Known rows, with every step that occurs
S, K, V, J: [  2  15   2 -19  -7  -2   1  12  -5   4  11  -7 -12 -11   2 -12   5  -4
 -10  -3]
J, Y, C, S, H: [ -2  -7   5  -2   3  -5  -3   1   1 -10 -14   1  -4   5  -4   4  -7   4
  11   2]
S, K, V, J, Y: [ -3  11  -8 -33 -13   0   4  11 -10  -1   4   3 -17   1 -11 -13   1  -4
 -11  -3]
K, V, J, Y: [ -9  10  -9 -14  -4  -3   2   5  -9  -2   4  -7 -11  -2 -11 -12  -1  -7
   1  -6]
V, J, Y, H, S, K: [  3  -2  -5 -37 -13   9   4   5   3   3 -11  19  -6  16 -11  -1  -7   2
  -3   7]
K, V, J, Y, H: [-15  10  -7   1  -4  -4   0  -3  -5   1  -7   7  -8  -1  -9  -9  -2  -4
   7  -3]
K, V, J: [ -4  15  -1  -1   1  -4  -1   7  -4   2  13 -18  -7 -13   2 -11   3  -7
  -1  -6]
C, S, H: [ 14  -3  23   0  24  -5  -5   7  18  -7 -26 -11   5  -8  10   2  -8   2
  10  -2]
S, C: [  4   8  16  -1   5  -1  -3  -1  11  -7  18 -12   5 -15  10  10  10   2
  -8   2]
C, Y, J: [  5  -5 -10  16   5   3  -4 -14   5   5   6   4   8   0   8   0  -3   2
  -3  -4]
Y, H, S, K: [11 -1  8 -3 -3  3  1  4  8  6 -1 10  4 -1  9  4  6  4 -4  4]
H, Y: [  3  -2   7  15   4   3   2  -1  -3  -4  -8  -5   7  -5  -3   6  -1  -6
 -12  -1]
J, Y, C, S: [ -5  -6  -1 -13 -10   2  -3  -1  -2  -9   6  -6   1   3   0   4  -1   3
  -1   2]
Y, C, S, H: [ 2 -3 14 12  9 -6 -6  2  7 -4 -6 -9  0 -7 10  4 -3  4 12  2]
V, J, Y: [ -1   3  -3 -27  -3   4   0   5   2  -7  -8  -1  -7   1 -10  -4  -9  -5
  -6  -1]
K, V: [ -1  12   1  20   6  -8  -1   4  -4   0  15 -18  -1 -18   8  -7  13  -4
   2  -8]
C, S, H, Y, J: [ 10 -12  10   8  20   5  -2  -6   7  -1 -33  13   7   9   2   1 -20   3
  -1  -1]
V, J, Y, H, S: [ -4  -3  -7 -18  -5   7   1   0   5   1 -12  11   0  13 -11  -1  -9   0
   7   5]
C, Y: [  4  -4   0  16   6  -3  -2  -7   6  -1   4 -12   8  -6   6   8   5  -1
   2  -3]
J, Y, H, S, K: [  6  -5  -2 -15  -8   5   4   3   2   0  -8  20   0  10  -5   3   2   4
  -3   6]
S, H, Y: [  6  -3  16  28  19  -4   2   0   1  -4 -25   1   3  -3  -7   6  -8  -5
   0   0]

Rows
[-2 -5 -5  4  0  3  1 -3  4 -1 -9 11  6  8 -5  4 -1  1  7  3]	J, Y, H, S
[-20  10 -18  -3 -19  -3   0   0 -20   1  23  -5 -15   0 -12  -9   3  -5
   2  -1]	K, V, J, Y, C
[ -8   1  -7 -20 -20  -3   2   6 -15  -3  19  -2  -9   3   0  -5   8   4
  -6  -1]	J, Y, C, S, K, V
[-4  3 -9 -2 -9 -2  6  3 -7  6  3 15 -4  7 -5 -5  9  2  3  0]	J, Y, H, S, K, V
[  1  -8 -13   2   3   7  -2 -17   9   7  31   3  12  11   8  12   3   9
   0   5]	H, S, C, Y, J
[ 4 -1  4 17  6  1 -1 -1 10  4 -2  0 10 -4  8  5  4  1  8  3]	Y, H, S
[ -1 -10  -3  25   6  -1  -2 -12  10   8   2   1  14   6   7  12   3   3
  15   3]	C, Y, H, S
[ 10   5  11 -18   2  -4   0  12   2  -1   7 -13   0 -10  14  -8   8   2
  -7  -5]	C, S, K, V
[  6 -10   0   5  -3   2   2  -7   8   9   2   9   9   9   6  10   5   5
   4   5]	C, Y, H, S, K
[-3 -3 -7 19 -3 -6  3 -6 -2 14 13  4  4  6  6  2 12  4 10  1]	C, Y, H, S, K, V
[ 7  7 -3 -4 -4 -2  4 13 -6  7 21 -9 -2 -6  6 -6 14 -1 -4 -2]	H, S, K, V
[  0  -4   4  30   7  -4  -4 -15  10   3  -7   1  10  -4   9  10   3   2
   9   0]	C, Y, H
[  4  -3  -3  15   4   9   0  -8  -4   1  -6  11   7   0  -1  -1  -7  -3
 -17  -2]	H, Y, J
[ -8  -2  -1  26 -11   3   1  -6 -14  -1  12  -4   3  -4  -3   8   3  -5
 -11   3]	H, Y, C
[  0   3  -1 -52  -9   2   2  12  -4  -3  -3  -4 -11   7  -4 -12  -5   0
  -8  -2]	C, S, K, V, J, Y
[  9 -11  20   8  22  -1   0   2   9  -6 -35  -4   7   3  -1   7 -13  -1
   2   1]	C, S, H, Y
[  7  -5   4  26  18   3  -1  -7   0   2 -25  17   2   3  -5  -1 -14  -2
  -4  -1]	S, H, Y, J
[ -8   1  -8   4 -13   0  -1  -3 -11  -6  14   0  -5  -3  -6   4   5  -1
  -4   1]	J, Y, C
[-18   2 -12 -23 -16  -1  -2   2 -12  -2  15 -10 -10   5  -6  -8  -4  -1
   5  -1]	K, V, J, Y, C, S
